Known rows, with every step that occurs
U > R > Y > H > P: [ -6.9  -3.3  -0.1  31.4  22.7   0.5  28.5   7.9 -11.3  18.0  29.1  20.7
  -6.9  15.4   0.1  12.0   2.9  19.7  21.0  -5.0  -1.2]
H > Y: [  3.7  -3.5  -3.2  24.4  -6.7   2.3  12.1   2.6  -1.8   7.3   5.0  -1.1
  10.5 -10.6  -0.2  21.7   4.3   0.8  10.7  -2.7  -1.6]
U > R > Y > H: [ -5.4  -4.9  -2.7  17.9   4.1   0.3  33.3   3.6 -10.6   9.2  50.8  13.9
  -0.7   8.6  -3.3 -15.9   4.0  29.1  15.6  -6.2  -3.1]
U > H > P > R > Y: [  2.6  -0.8  -3.5  15.4  35.9   7.8  21.6  10.8  -0.8  10.5  13.9  26.1
 -13.5 -11.4   5.1  36.8   4.2 -23.4  17.9   0.8  -8.4]
Y > H > P > R: [ -2.9   9.2   3.1   5.7 -10.4  13.0   1.2   8.4   4.3  16.5  -0.3  12.4
  -0.7  -1.1  -5.6  11.1  13.5 -10.9   8.9   2.8   0.2]
P > R > U > H > Y: [  6.3  -2.5  -1.2   9.7  17.7  23.7 -23.6  10.2  10.2   9.8  25.0  10.5
  -7.8 -24.3   3.2  44.8   5.6  20.0  18.5   0.4 -17.3]
Y > H > P: [-4.7  4.1  0.4 14.2 -4.1  9.1  0.8  6.0  1.0 15.0 -2.7  7.6  5.2 13.6
 -4.3  7.4  5.8  2.0  5.6 -1.8  4.9]
P > R > Y > H: [ -2.0   3.1  -3.1   9.0 -31.0  14.5  54.2   7.9  -4.7   9.2   9.8  10.1
   2.5   2.0 -10.6 -13.4  16.2   1.1  15.5  -3.5  -6.3]
P > R > U: [  1.6   0.5   6.0  -7.3  -6.7  18.0 -16.4   5.8   5.1   0.7 -18.2   1.4
 -13.2  -4.4   1.0  22.7   5.6  17.7  10.9   4.1  -9.7]
V > P > R: [  5.9   2.8  -0.2 -11.9 -15.5   1.3  -7.0   3.4   0.9   7.9  -2.6  25.5
 -10.6 -15.5  -3.5  16.0  13.3  -7.9   1.7   1.2 -10.4]
H > P > R > Y: [  0.3  -0.6  -0.5  21.6   4.5   4.8  40.9  10.7  -7.5  10.0 -21.6  18.3
 -10.1  -1.1   1.1  32.7   8.2 -21.3  20.8   2.4  -3.2]
V > U > H > Y: [ -1.6  -3.0  -7.1  13.6  39.0   2.2 -17.4   4.0   8.4   8.6  50.9  -2.6
   3.8   5.8   4.7  27.9  -7.3  22.2  -3.7   1.7 -14.8]
P > R > Y: [  1.8  -1.0  -1.6   8.3 -12.4   5.3  44.5   5.9  -6.1   2.5  -4.1  10.9
  -4.2  -7.1  -2.8   6.1  10.0 -11.1  14.7   0.7  -7.8]
H > P > R > U: [  0.6   0.7   7.3   4.9   7.1  17.9 -20.8   9.7   4.2   8.3 -33.6   9.7
 -12.7   0.2   3.9  49.1   2.4   6.0  14.3   5.6  -5.9]
P > R: [  2.8   4.9   3.0  -8.2  -8.9   3.4  -2.1   2.3   3.0   1.2   4.0   6.8
  -6.4 -13.1  -0.5   3.7   8.1 -10.7   3.8   4.9  -4.6]
R > U: [ -1.2  -3.9   2.7   2.3   0.0  15.4 -15.8   3.0   1.3  -1.2 -19.7  -4.0
  -9.3   8.6   2.7  17.0  -4.1  28.5   5.8  -1.7  -5.1]
H > P: [ -0.8   0.5   1.7  13.5  15.3  -0.2  -4.5   3.8  -1.5   7.2 -17.1   7.3
  -3.2   5.6   3.4  24.7  -2.1 -10.6   6.4   1.1   3.5]
R > Y > H: [ -4.6  -1.5  -5.9  18.2 -21.0  10.0  54.0   5.5  -8.3   7.8   6.9   2.9
   9.7  13.7  -7.8 -16.3   8.9  13.0  12.9  -8.1  -1.7]
U > V: [  1.2   1.6  13.3   1.5 -25.7  -3.2   9.0   3.4   4.5  -5.5   4.0   6.2
  -6.4 -17.6   4.8 -12.2  -1.7  19.0   2.8  -3.1  -0.3]
V > Y > H: [ -1.5   1.8  -7.2   8.5 -33.8  10.2   8.4   4.2  -2.5   2.8   3.6   8.3
   9.4   6.1  -4.7 -13.9   3.7  28.9  10.0 -10.7  -5.1]
Y > H: [ -4.1   3.8  -1.1   2.1 -21.9   7.8   5.8   1.7   2.2   8.2  16.5  -0.1
   5.5   6.2  -7.7 -20.0   6.2  11.9   1.0  -3.9   1.1]
V > Y > R > U > H > P: [ -9.6  -1.3   3.7  13.0  23.7  22.6 -34.9  10.0   2.4  13.0 -17.1  24.5
  -7.9  -2.1  11.9  38.5   2.8  34.2  18.0  -1.0 -14.7]

Rows
[  3.3  -4.3  13.9   0.7 -39.2   8.9  -8.0   7.0   2.8  -1.4 -26.5  19.6
 -15.5  -9.8   3.9  17.5  -2.1  50.6   9.2  -7.4 -11.2] -> R > U > V > P
[  6.2   0.4  12.5   3.9 -51.0  15.6  -3.7  11.8   5.3  -9.1 -28.4  16.4
 -11.3 -23.0   7.7  14.5  -0.8  53.6  19.5  -5.7 -14.9] -> P > R > U > V > Y
[ -3.4   2.6  -6.0  21.5 -17.3   9.1   7.2   8.4  -4.0   9.8 -15.6  14.4
   6.6  11.7  -1.7  10.6   2.7  17.5  14.9  -7.8  -1.5] -> V > Y > H > P
[ -3.7  -2.4  18.7  22.1 -57.2  15.7   8.0   9.5   0.9  16.6 -21.1  22.1
  -2.3 -26.1   3.0  22.8  18.1  51.7  19.8  -3.7 -17.4] -> H > Y > R > U > V > P
[ -1.5  -0.2   8.2  12.6 -59.6  20.4   5.4  10.9   2.0  -3.0 -14.4   9.3
  -1.6  -1.7   1.9 -11.1  -1.5  77.0  17.4 -15.0 -10.8] -> R > U > V > Y > H
[  3.4   3.0   8.2   8.6 -66.2   7.5  55.8  11.9  -2.9  10.4   6.8  34.7
  -8.9 -17.4  -7.5 -12.6  19.0  22.3  17.5  -9.3 -11.9] -> U > V > P > R > Y > H
[  2.8  -7.6  -4.5  19.4  23.7  19.4 -19.3   6.6   6.9   7.6  22.8   2.8
  -2.7 -11.7   5.5  41.3  -2.3  29.4  15.6  -4.3 -12.4] -> R > U > H > Y
[ -6.2  -0.9  -4.5  30.0  -9.2  10.1  51.2   9.5  -9.1  15.4 -11.8  11.1
   2.9  21.7  -5.5  10.2   6.4   0.5  18.3  -6.9   2.5] -> R > Y > H > P
[ -6.4   0.3  22.4  -3.2 -45.3  13.9  -6.3   6.5   3.1   8.5 -24.6  22.5
 -15.0 -15.4   3.9   2.7  14.0  48.6   8.9  -2.6 -14.4] -> Y > R > U > V > P
[ -0.4   7.2  -3.7  13.6 -25.2  13.4   4.5  11.3  -0.5  12.5 -13.1  21.5
   1.1  -0.4  -3.2  14.4  11.0   7.0  18.1  -4.0  -3.4] -> V > Y > H > P > R
[ -0.6  -4.1  -0.9  -3.7  33.9  17.4 -35.1   4.3   7.7   0.1  17.8   4.4
 -14.1  -0.4   6.6  20.1  -7.0  28.7   2.9  -1.7  -9.4] -> R > U > H
[-12.9   1.5   2.2   9.5  31.1   6.7 -15.6   3.1   9.3  17.7  49.9  -0.1
   6.8   0.3   3.9  14.8   9.1  23.2  -1.3   7.5 -17.7] -> V > U > H > Y > R
[  3.7   2.7  18.7  -5.0 -37.2  14.9  -8.6   8.6   8.9  -6.1 -15.0   7.4
 -14.9 -22.3   5.8  10.1   3.8  35.4  11.6   1.1  -9.9] -> P > R > U > V
[  2.7   4.4  10.1   3.6 -70.0  23.8   1.6  13.3   7.0  -2.1 -11.3  15.2
  -5.7 -17.2  -0.6  -7.4   8.2  63.7  21.1  -9.4 -14.0] -> P > R > U > V > Y > H
[  6.3  -1.2  -1.1 -15.1  17.7  19.2 -39.6   7.2   9.5   8.7  16.0  30.2
 -22.9 -16.9   1.7  33.7   5.5  18.4   5.1  -0.3 -20.1] -> V > P > R > U > H
[ -1.1   6.6  18.3   9.5 -37.1  23.5  -5.7  14.9  11.5   9.7 -17.1  14.6
 -10.4  -8.0   0.6  17.1   8.9  38.3  18.5  -1.2  -5.8] -> Y > H > P > R > U > V
[ -9.4   0.1   8.2  -9.2  23.1  22.2 -32.0   3.2   7.9   9.1  13.5   9.5
  -8.5  -6.6   5.4   6.7   6.8  29.5   5.2   3.3 -13.5] -> Y > R > U > H
[-10.8   0.7  10.1   3.5  39.3  22.6 -37.0   8.0   7.2  16.7  -3.3  15.7
 -11.6  -1.3   9.8  34.9   6.4  16.8   8.4   4.8 -10.4] -> Y > R > U > H > P
[ -4.0   5.4   7.4   8.0 -12.4  27.0 -12.4  12.0   6.0  15.4 -20.0   8.0
  -6.8   8.8  -2.7  27.5  10.2  14.8  16.0   1.3  -5.8] -> Y > H > P > R > U
[  4.1  -1.6   2.7  -7.7 -19.9  15.4 -20.6   6.4   2.3   6.8 -24.1  20.4
 -20.1  -4.7  -1.4  30.9   8.1  18.8   8.1   1.1 -16.5] -> V > P > R > U
[ -8.8  -8.6   1.4  14.5  39.2 -10.4  16.4   2.4  -8.5   2.4  41.2   2.1
  -9.2  29.0   5.9   6.1  -9.2  37.5   4.5   3.3 -12.7] -> V > U > R > Y
[ -7.0   0.8   5.8  20.2 -17.5   7.3  15.6   2.0  -1.5  16.6   5.0   0.9
  12.6 -15.6  -0.6   7.4  19.1   2.5  11.7   3.6  -5.2] -> H > Y > R
[ -6.1  -1.6  22.2  23.9 -46.8  18.5   8.9   8.9   4.4   9.7 -15.1   3.3
  -0.5 -24.6   5.9  11.6  14.2  46.8  20.6   0.1 -11.4] -> H > Y > R > U > V
[  2.1   5.4   4.7   5.2   7.9   3.9  -7.2   6.8   3.3   9.3 -16.4  13.6
  -7.8  -8.4   1.5  30.6   7.9 -22.7   9.0   6.4  -0.8] -> H > P > R
[  4.5   0.6  14.6  17.1 -35.0  15.6  -7.5  15.9   3.3  -1.7 -46.2  23.4
 -16.0 -16.4  11.1  38.5  -1.0  39.1  27.3  -4.7 -11.9] -> H > P > R > U > V > Y
[ -5.1   3.5  15.2   5.5 -47.4   3.1  16.9   5.5  -1.1  -1.0 -11.0  17.8
   2.5 -24.1   6.3 -21.9  10.6  33.9  11.2  -3.7  -8.0] -> U > V > Y > R
[  3.1   5.0   0.6  -1.3  42.4   6.6 -26.2   7.4   9.5   9.9  23.2  23.4
 -12.8 -17.4   6.0  33.5   3.8 -24.2   5.8   5.0  -6.2] -> U > H > P > R
